Every row comes from one small tree of marks. Brackets hold a mark, then the marks that hang from it, in the order of their numbers. Every link used is in the known rows. Which tree was each row made from?
Known rows:
(z_470 (z_391 z_768 z_910)): [  0   0   3  30  -4 -16   0   2  13   9  -7   5   3  23  -2  12  -6 -13
   1   2  13  37  21  22  18]
(z_743 (z_154 z_391)): [  6   7 -21  33  32 -14  22   5 -10   3  15 -11  14  18  -6  28  -1  35
  -7  -6 -11  20 -25  19  10]
(z_910 z_348 (z_391 (z_743 z_470) (z_768 z_154))): [  8 -29 -12 -18 -17  14  16   1   2 -29  17  15   3 -25  -1  -1  14  24
  -3  19 -12 -31 -47 -29 -21]
(z_154 (z_391 z_743)): [-17  -6  14  15  24   1  -6  10   9  -4  19   0   7   9  10  24   6  -8
  -6 -10  -8  28  -4  -6  12]
(z_391 (z_768 z_888)): [ -2   5 -14  -7 -12  -1 -22  -7   0  -5 -42 -19   5 -19 -10 -27  -6 -14
  12   4  -4 -20 -14  -2   1]
(z_348 (z_910 z_391)): [-15  -5  34  29 -12  -2  29   2   2 -10   2  16 -10 -46  25  13 -43  47
   2   6  -3 -16  30  52  -7]
(z_354 (z_910 z_391)): [  0  -6  11  52   3  15 -26   5  19  -8  24  16  -5 -45   1  30 -25  -2
   7   4 -18 -28  31  48 -20]
(z_910 z_348 z_391): [  2 -14  14  50 -17  16  18   4  17 -17  25  29  -3 -67  13  19 -33  40
   5  15 -16 -27  10  50 -28]
(z_743 (z_154 (z_391 z_910)) z_470): [ 20   5 -43  44  40 -29  54   4 -15  15  37  -8  18  62  -9  36  26  53
 -13  -7  -1  37 -28  17  15]
(z_154 z_391): [ -9   3  -1  32  15  -6  -2   9   8   2   8   5   9  -6   1  21 -12   4
  -2  -4  -3  17   0  28  13]
(z_348 z_910): [-18   8  38  13   1 -11  19  -3  -2  -5  -7   5 -17 -37  16   6 -43  32
   2   4   9 -20  17  41   0]
(z_154 (z_391 z_743 z_768 (z_910 z_348))): [-11  -9  15   4   9  -3   8   6  14  -8   0  -1   2  -6   2   9  19  -4
  -3   3   3  36 -30 -11   1]
(z_470 (z_768 (z_888 z_391))): [  3  13 -41  -6  -7  -1 -34  -6  -4   1 -56 -12  -5   9  -9 -23 -22  -1
   3  -9   5   8  16   4   4]
(z_348 (z_910 (z_391 z_743 z_768))): [-19 -14  33   4 -10   1  23   0  -1 -21 -11   2 -12 -34  22   1 -18  32
   0   5  -7 -11   4   8  -6]
(z_354 z_910): [ -4   8  14  37  17   7 -37   1  15  -2  15   5 -13 -35  -6  22 -25 -17
   7   2  -6 -33  17  36 -14]
(z_743 z_154): [ 11  12   2  37  24  -7  24  -1 -11   7  22  -8   2   7  -1  19 -10  30
  -2  -6  -9  -8   7  26   0]
(z_888 z_768): [ -2  10   1  18 -11   5 -26  -2   6   8  -7  -1   7 -13  -2 -15 -19 -21
   9  -2  -9 -32  -4   9   2]
(z_768 z_154 (z_888 (z_391 z_743))): [ -7   9   0 -84 -17  14 -40  -6  -8  13 -12 -15   1   1  -9 -41   1 -57
   6  -3   4 -26  -7 -48   6]
(z_768 (z_888 z_391)): [ -7  16 -10 -11  -7   5 -29  -9   2  15 -22 -22  -4 -16  -6 -29 -20 -32
  11  -7  -7 -19   7  -1   0]
(z_768 z_154 (z_888 (z_391 (z_743 z_470) z_910))): [  1  10  -2 -73 -15   5 -17  -6  -9  25   2 -10   4  25  -7 -35  18 -49
   3  -4  14  -7   6 -43   9]
(z_768 (z_154 (z_391 z_743 z_910))): [ -6   0  33 -32  -2   2   0  11   2  11  27  21  12  14   6  11  11 -25
  -6   0  17  23  22  -3  18]
(z_888 (z_391 z_743 (z_768 z_154))): [ -6   5  14 -55  -2  12 -27  -3  -5   8 -13 -22 -17   5  -9 -37  11 -61
   0  -7   1 -28 -14 -56   5]
(z_743 (z_470 z_154 z_768)): [ 24   4 -64  32  23 -23  25  -4 -29  -7  -4   7   3  60  -6  22   7  59
 -14  -6   2  13  -1  13  11]
(z_154 (z_391 (z_743 z_470) z_768)): [ -7 -12 -27   0  26 -10   1   6  -1 -11  -1 -15  10  35  -7  10  31  -1
  -8  -6  -9  22 -52 -38  15]
(z_768 (z_154 (z_391 z_743)) z_888): [-11  -3 -13 -71 -10   4 -32   2  -5  -1 -10  -1  24   8  -7 -14  10 -27
   0   3   4   8 -26 -35  16]

Which tree is each row?
[  5  -4   0 -60 -13  -5   3  -5  -9   8  -4  -9  11  42  -6 -25  49 -30
   1   2  15  10  -9 -51  10]	(z_391 (z_743 z_470) (z_768 z_154 z_888) z_910)
[  7   3 -44 -39 -22  -8 -19   2  -4  -8 -47  17  16   6 -14 -10 -11  19
  -3  10  23  30 -15   9   7]	(z_470 (z_768 (z_154 (z_391 (z_910 z_348))) z_888))
[ 22   4 -82  13  15 -24  13  -9 -31  -8 -21  -3  11  60 -11   9   9  54
 -10  -4  -1  14 -16   2  10]	(z_743 (z_470 z_154 (z_768 z_888)))
[-13  -7  22  18 -17  -5  25   0  -1 -16 -20   6 -10 -45  16  -1 -33  42
   3  10  -3 -20   9  36  -6]	(z_348 (z_910 (z_391 z_768)))
[ -2  10  29   9  16   1  12  -1   4  29  32 -12 -18  31   8  -2  17 -36
  -2 -19   5   9  37 -17   4]	(z_888 (z_391 (z_743 z_470) z_910))
[  8 -11   7   4 -30  12   1   6   0  -7   1  19   9 -28   3  -5  -9   4
   3  10  -7 -26  23  19  -3]	(z_910 (z_391 (z_768 z_154)))
[  1   5  54  29  24   0  35   2   0  17  47   0  -1  26  20  25  21   5
  -4 -14   2  32  50   7   1]	(z_391 (z_743 z_154) z_910)
[  2  19  23  10  -7  -1  -2  -2   6  27 -16 -16 -20  -7  -5 -25  -4 -43
   6  -8   9  -7  31   8   3]	(z_888 (z_391 z_768 z_910))
[  9  -1  18  -2   8  -5  21   4  -3  10  27  19   0  56  12  15  29   2
 -10 -10  21  35  50  -9  10]	(z_391 (z_743 (z_470 (z_768 z_154))) z_910)
[-12  12  20 -17  -5   8 -19  -7   6  23  -6 -20  -6   0   5 -24   2 -46
   9 -13   0   8  30 -14   1]	(z_768 (z_888 (z_391 z_743 z_910)))
[ -4 -15  10  25   5  19 -33   4  16 -19  10   2  -7 -33   0  18   0 -17
   6   3 -22 -25   6   4 -20]	(z_354 (z_910 (z_391 z_743 z_768)))
[  3  -3   5 -22   3  -2  18 -10  -2  -7 -12 -24   1  -1  -4 -15  31   8
   5   5  -3  17 -46 -35 -15]	(z_391 (z_743 z_154) (z_768 z_888) (z_910 z_348))
[  1  14  18   5  -9   1   2  -5   9  16 -17 -13 -24 -30  -8 -27 -10 -29
   7   2   8 -17  -1   7 -10]	(z_888 (z_391 z_768 (z_910 z_348)))
[  3 -13  -8  34  -5  15 -25   1  21 -27  -2  10 -12 -73 -12  14 -24   9
   9  21 -18 -45 -32  29 -36]	(z_354 (z_910 z_348 (z_391 z_768)))
[ -9  -5  26 -22 -13   6  -1  -8  11  -7 -17 -11  -4 -22   3 -20  20 -17
   9   7   4   9 -16 -26 -14]	(z_391 z_743 (z_768 z_888) (z_910 z_348))
[ -6 -23  30  32  -8  24  14   4  18 -23  37  23  -5 -52  21  21 -14  26
   2   9 -21 -16   7  14 -28]	(z_910 z_348 (z_391 z_743))
[  4  11 -18 -57 -20   3 -32  -3  -9   8 -41   1   0  28  -7 -31   0 -24
  -1  -6  21  18  26 -22   9]	(z_470 (z_768 z_154 (z_888 (z_391 z_743 z_910))))
[  7  -3 -37  13  20 -16  20   3 -19 -16 -15  14   5  45   4  28  13  50
 -18  -4   7  66 -11   5   9]	(z_470 (z_154 (z_391 z_743 (z_910 z_348))) z_768)
[  5  17   6 -45 -33   9 -25  -4   4  27 -12  -1  -7 -19 -15 -48 -13 -55
   8   6  11 -39 -25 -17  -5]	(z_888 (z_391 (z_910 z_348)) (z_768 z_154))
[ 19  -1 -47  -2   3 -19  18   5  -7  -3  -2  22   8  36 -13  13   5  40
 -12   6  22  20 -19  11   8]	(z_743 (z_470 (z_768 (z_154 (z_391 (z_910 z_348))))))
[ 10 -18  -3  43  16   7  36   4  -5  -6  51   5  10  22  15  31  18  39
  -7  -8 -25   5  15  -1  -6]	(z_910 (z_391 (z_743 z_154 z_470)))
[  4  -9  -5 -49   4   0  -3  -1 -12  -9   6  -7   3  34  -9 -13  36 -20
  -6   2   4 -22 -32 -61   9]	(z_391 (z_743 z_470) (z_768 z_154))
